Each row comes from the steps of one walk. Every step used is in the known rows, and no mark comes twice. Write the walk behind each row, first mark first.
(in the rows, 128 means zero)
Known rows:
A, N, J, X, W, U: [102 132 112 179 155  76  56 112 112  58 150  92 121 106 154 163  88 136
  44 137  95 119 104 129 109 116  59 140 132 151 116 211 116 158  82 110
 127 158]
D, H, U, J: [ 85 114 115 136 143  99 122 124  87 148 107 151 116 181 130 117 103 102
 112  66 132 154  94 140 110  86 110 136  85 203 138  87 148 140 156 157
 129 105]
N, J, U, W: [106 143 119 148 113  95 122 112 170 164 158 108 124 112 106 168  69 118
 104 122  89 111  83 145 103 113  82 176 113  98 122 123 145 152 114 137
 122 161]
H, U: [110 127 107 120 124 124 114 147 105 114 111 139 109 150 135 108 117 133
 139 107 144 127 143 126 121  94 141 145 109 160 118 126 132 127 160 153
 140 106]
U, W: [138 142 129 141 117  87 124 118 148 140 156 115 113 137 132 173 108 143
 124 123 103 134 114 142 115 130 112 155 129 126 128 141 135 121 121 106
 153 136]
D, H, N, J, X, G: [ 84 104 117 129 140 135  97  62 102 162 125 127 167 150  99 142 149  96
  83 178  94  90  62 103 106 137  70  79 100 225 157  94 106 154 123 161
  87 126]
J, U, W, N, Z: [ 76 150 135 158 140  82 113 133 160 141 166  94 159 139 113 201  82 121
  99 143 127 101  51 106 115  82  73 174 172  79 129 138 145 154  92 162
 151 141]
U, J, X, A, N: [117 111 131 232 202 120 116 160 137  73 152 128 115 151 143 118  94 151
  96  98 110  88  61 141 105 131  74 157 140 167 152  79  76 144 118  62
  89 142]
X, W: [129 148 115 145 133 111 102 123 133 111 149 111 140 109 137 144 118 140
 115 129 142 138 133 148 146 115 112 122 129 148 113 168 148 120 101 107
 158 131]
K, U, W, N, J, X: [ 82 126 129 168 128  57  98 100 173 122 177 111 153 128 116 175 120 139
  54 172 106  93  46 126  90  99  99 171 134  80 137 149 107 168  96 167
 126 163]
X, A, U, W, N: [117 174 121 165  99 101 105 134 136  81 197  97 125 148 133 160 120 121
  81 147  99 164  93 138 119 107  61 140 160 140 164 119 152 125  95  96
 177 160]
Q, J, U: [100 121  88 138 157 143 129 140 121 172 124 109 116 119 106 134 105 140
 126 126 173 118 113 130 126 137 120 167 148 114 134 111 144 150 139 154
 101 119]
W, N, K, X: [148 116 125 142 112 122 111 108 120 109 116  84 141 136  93 106 166  87
 121 128 137 149 103 149 140 105 130  96 106  61 165 120 123 149 126 169
 157 118]
W, N, A, U, J: [ 90 155 115 178 127  76 139 112 123  91 159 157 162 156 132 111 109  77
  69 137 127 156  84 133 125 121 105 140 115 120 148 102 136 130 101 163
 130 141]
Q, A, N: [147 154 117 148 164 156 107 119  98 115 121 133 120 144 155 140  99 156
  79 128 136 108 134 129 148 133 110 153 108 134 186 112  95 104 125  85
 109 146]
U, J, X, W, N, H: [114 139 137 205 195   4  97 140 166  85 175 100 130 128 162 196 121 130
  66 108 142 138  64 161 122 105 110 131 160 111  94 158 158 171  92 138
 147 120]
Q, J, X, W, N, Z: [ 58 120  93 183 192  58  88 109 118  88 151  85 182 114 126 206 113 166
  99 188 193 110  67  98 129  91  89 133 217 143  97 176 116 157  79 181
 133 116]
K, X, A: [137 108 120 185 145 160 100 120 142 124 128  97 125 146 103  99 138 148
 143 144 144 136 104 131 127 141 105 104 100 152 153  82  94 143 146 101
 129 116]
D, H, U: [ 97 110  99 106 134 131  99 118  73 148 105 133 119 175 123 131 125 119
 115  95 137 151 126 124 119  83 112 113 103 193 139 111 150 127 160 164
 139 106]
J, U: [117 136 120 138 143 153 123 155 146 164 136 113 126 129 114 127 103 124
 120 108 135  95 109 133 129 121 118 157 132  99 131 110 148 143 127 141
 124 133]
W, U, J: [ 97 137 144 147 131  70 114 135 109 125 119 132 104 137 163 121 103  94
 109  92 105 150  94 129 107 138 104 167 104 141 116 150 141 154 126 118
 130 113]
N, J, X, A, U: [118 115 105 191 140 132 119 131 137  93 180 108 155 127 110 114  93 117
  90 160  80 117  76 131  92 114  73 114 155 175 120  80 109 150 100 136
 116 167]
A, N, J, U: [108 128 118 149 134 158 127 130 135 114 136 124 125 110 108 116  85 109
  73 120 108 103 108 136 124 116  80 150 107  97 159 116 119 155 111 128
  85 170]
X, A, U, W: [146 150 111 171 108 122 126 144 137 112 194  95 120 153 127 137  99 133
 107 140  81 160  98 154 113 126  70 140 141 174 143 106 143 109 109  82
 171 155]
E, Z: [141 139 146 104 136 117 141 137 137 140 125 120 144 110 123 123 134 132
 122 146 133 120 111 144  84 145 133 107 137 150 102 132 146 116 127 132
 138 140]
J, U, W: [128 149 119 154 137 112 118 144 171 175 165  99 112 137 118 170  85 140
 118 102 108 105  95 148 117 123 102 185 131  98 133 128 156 138 123 120
 151 141]
D, H, U, W, N: [ 76 147 110 110 113  70  76  98  93 129 135 117 107 179 134 195 129 124
  86 100 133 163 106 125 113  68  86 139 121 155 162 136 166 133 139 157
 167 122]
X, A, U: [139 139 108 161 122 159 130 155 117 102 170 109 134 145 121  93 119 117
 109 145 109 154 111 138 124 123  91 111 140 177 145  90 132 121 116 106
 148 149]
H, U, J, X, A, N: [ 99 108 108 227 196 114 104 180 115  64 136 139  99 176 148 101  84 158
 106  76 126  89  80 143  99  95  90 177 122 201 141  78  81 139 144  87
 104 118]
U, J, X: [113 113 139 196 182  82 132 142 157 134 146 136 131 145 139 145  99 134
 122  92 111  84  71 142 104 129 127 164 142 138 111  97 111 159 115 130
 117 120]
N, H, U: [144 108 110 121 139  79 122 158 108 116 120 123  93 156 141 120 127 125
 119 110 144 170 142 137 118 100 153 125 101 149  97 140 153 134 177 168
 134  95]
H, U, J, X, W, N: [ 63 156 112 197 169  42  74 148 137  71 152 135 129 144 164 163  98 145
  93  84 159  97  86 146 119  66 112 172 145 155 103 144 146 159 101 152
 166 105]
N, H: [162 109 133 126 146  84 139 139 134 129 135 109 111 134 132 138 143 121
 109 130 129 169 120 142 121 136 138 107 121 119 107 141 149 136 145 141
 123 120]
H, N, J, U, W: [ 90 140 113 152 102 123 122 114 144 167 161 121 137 112  93 168 105 107
 101 144 100 106  83 130 113 137  84 175 104 126 140 143 136 152 119 170
 113 133]
D, H: [114 112 122 116 138 136 116 102  99 163 121 116 137 149 115 148 137 114
 108 118 121 154 109 124 125 119 100  95 118 163 150 112 146 132 134 139
 124 132]
K, X, A, N, H, U: [165  94 102 187 168 132  95 164 112  77 122  92  78 184 122  80 134 152
  98 122 151 174 123 148 131 116 108 101  71 171 158  99 102 143 183 111
 123  98]
K, D, H, U, J, X: [ 58  83  89 176 175  90 107 124  86 162 136 165 120 193 128 126  88 145
  84  62 114 113  45 142  96  58 120 158  94 213 122 100 120 146 149 155
 143  81]
K, U, W, N: [104 150 132 135 106  84 110 124 154 130 166 111 135 144 129 149 142 134
  73 153 132 129  82 134 121 111 116 167 119  82 165 161 137 136 113 133
 155 141]

Which walk is each row?
[128 127 126 199 166  99 155 162 151 125 184 126 141 164 137 123  90 112
  94  96  85 102  70 161 111 130 122 156 154 155 126  86 137 158  90 149
 150 135]
A, U, J, X
[ 66 150 129 130 112 117 104 108 147 122 138 127 147  94 104 149 107  87
  82 137 132 107  93 115 115  93  89 148 128  64 143 121 144 174 104 170
 105 162]
W, N, J, U
[113 139 105 145 154  37 110 129 144 154 160  81  91 128 124 216 119 139
  80 137 167 167  86 142 116 126 102 170 161  68 135 155 181 167 134 159
 124 124]
Q, J, U, W, N, H
[144 132 107 212 151 106 110 157 157 115 210  84 126 166 126 161  96 160
  99 135  75 117  71 150  97 124  74 151 175 171 127  98 128 126 100  99
 171 150]
J, X, A, U, W
[161 122  98 154 118 101  74 116  96 118 118  47 123 125 121  98 131  99
 113 118 118 174 114 161 140 118 104 103  82 120 116 191 150 137 116 135
 194 103]
N, K, X, W, U
[198 141  85 188 165 154  88 103  94 109 121  65 139 137 124 109 108 140
  85 121 142 133 121 184 176 118 103 116  72 121 185 129 100  99 115  90
 162 133]
Q, A, N, K, X, W
[128 151 134 147 143  49 107 146 169 145 172  84 100 134 128 208 120 123
  73 115 126 147  82 147 116 109  99 163 146  55 130 154 185 163 123 144
 149 139]
J, U, W, N, H
[ 88 113 132 211 179  73  78 155 118 107 138 111 107 147 158 133  99 129
 112 103 102 114  54 119  77 135  75 172 140 170 100 116 104 160 133  93
 116 118]
W, U, J, X, A
[137  96 120 201 207  54 132 183 125  84 142 131  84 181 157 126  93 141
  77  71 122 120  90 157 104 105 131 160 112 155 118 116 122 160 152 139
 111 104]
A, N, H, U, J, X
[100 115 100 151 134 140 119  98  94 126 118 155 165 136 103 115 155 121
 119 177 154 133 123 100 140 160 127 125  96 157 131 150  95 101 149 179
  91  97]
H, N, A
[130 113 123 150 152  48 141 163 119 121 119 140  92 162 153 110 108 108
 118  80 133 166 108 154 109 103 150 149  84 158  97 113 151 148 168 161
 128  90]
N, H, U, J
[137 128 121 144 118 107 130 132 156 160 162 110 129 150 121 128 122 146
  96 145 113 124  90 148 118 128 123 168  99 114 145 147 126 121 128 121
 149 135]
K, U, W
[ 94 111 114 187 176  78 119 163 135 117 132 148 114 167 145 123  87 141
 132  73 128  82  87 141  98  96 143 182 123 169 102  94 114 156 145 158
 130  93]
H, U, J, X
[109 133 105 168 175  28  60 153 132  71 159  97 115 140 154 185 135 155
  77 116 166 137 113 141 125  72 126 128 156 132  86 185 170 156 126 173
 168 101]
J, X, W, N, H, U
[104 129 100 191 128 125 159 123 101 124 158 164 172 164 114  85 127  78
  92 149 116 150  90 134 137 163 118 138  88 182 142 114 118 117 122 186
 116 105]
H, N, A, U, J
[126 141 122 189 132 127 152 158 127 104 169 129 134 153 134  83  98  97
 108 112  98 154  81 154 117 129  86 137 122 187 142  65 133 133 111  93
 137 141]
X, A, U, J
[ 66 172 113 145 115  99  78 104 151 103 156 108 155  78 120 165  97 102
  70 139 146 118 100 134 135  83  75 139 134  87 129 161 161 164  81 152
 135 161]
X, W, N, J, U
[ 90 122  81 170 176  61  55 122  97 115 138  76 111 116 158 181 110 172
  99 146 162 138 109 123 110 140  97 160 173 164  89 211 144 155 111 139
 144 105]
Q, J, X, W, U
[110 134  90 149 146 100 124 127 145 183 150  93  99 128 112 180  85 157
 124 122 150 124  97 146 116 138 103 194 147 111 137 127 151 143 130 132
 125 129]
Q, J, U, W
[121  92  85 124  95 164 143 122  56 135 133 139 142 120  91  76 162  96
 112 135 114 144  98 142 142 106 139 120  86 148 135 169 110 101 144 158
 145  86]
H, N, K, D
[107 136 111 170 166  72  51 138 122 105 152  81 122 124 163 173 112 152
  89 122 122 118 105 127 114 125  92 149 156 150  85 208 147 147  99 122
 168 119]
J, X, W, U
[114 195 114 142  92  76 103  72 122 115 178 118 150 128 147 191  83 109
  49 167  93 148  96 136 121 104  77 161 122 116 175 118 143 129  83 140
 153 180]
Q, A, U, W, N, J
[114 124  82 158 117 124 121  81  81 166 175 119 166 186  96 159 139 102
  67 166  95 182  87 128 133 150  73 113  98 206 165 135 145  96 123 186
 147 122]
D, H, N, A, U, W
[123 139 108 132 113  83 108 135 125 125 139 127  97 158 140 151  96 151
 136 102 120 134 129 141 111  92 125 174 109 156 120 140 142 116 149 133
 165 112]
H, U, W
[ 74  98  79 109 123 138 102 107  59 159 115 155 115 174 117 109 118 135
  91  96 133 155 104 128 127  56 120 120  82 206 137 129 136 116 165 151
 153  94]
K, D, H, U
[106 152 106 148 115 108 117 107 113  88 157 136 167 148 123 123 133  98
  70 167 133 158 114 115 132 118 111 117 132 110 150 131 137 112 107 175
 137 146]
W, N, A, U
[115 101 128 183 160  80 131 152 135 119 144 112 159 145 113  91 136  86
  81 109 122  94  28 157 105  93 132 164 126  69 140 113 113 156 113 173
 129 131]
W, N, K, U, J, X
[106 165 139 133 106  68 102 107 148 106 159 115 118 131 139 195 129 132
  98 132 122 138 108 131 122 115 100 155 147  93 147 155 144 134 105 120
 157 140]
U, W, N
[151 105 101 139  96 134 145 138 102 159 153  98 147 143  87  95 161  99
 107 152 104 142  80 159 129 133 127 155  82 120 153 168 123 105 141 167
 153 113]
H, N, K, U, W
[128 105 117 207 189 151  98 157 127  73 150 108 118 146 130 129 116 170
  96 129 120  90  93 126 113 127  78 134 156 159 150 104  76 131 125  69
  99 147]
J, X, A, N
[ 82 110  78 124 113  98  97  99  78 171 143 140  99 181 122 156  95 153
  88  91 108 160  89 143 112  60 104 147  81 205 140 144 144 111 157 129
 178  96]
K, D, H, U, W
[167 104 106 157 139 163 128 149  86  67 124  96 114 130 111  69 126 106
 112 120 107 149 110 151 130 110  75 111 114 135 160 109  93  94 141  70
 113 155]
X, A, N, K
[111 159 124 165 126 105  74  99 153  93 146  91 143 124 124 155 149 137
  98 143 172 147 121 144 159 112 112 101 117 104 154 157 142 156  94 134
 179 118]
K, X, W, N
[140 150 115 209 190 108 132 143 129 151 172 132 150 169 159 143  72 133
  81 104 101  83  69 153 118 133 123 178 139 160 147  61 119 139  99 137
 142 134]
Q, A, U, J, X
[148  97  85 160 131 162  96  89  73 157 127  67 165 147  75 116 180  89
 109 130 136 175  97 166 168 126  93  56  73 179 167 149 144 127 127 179
 174  91]
D, H, N, K, X, W
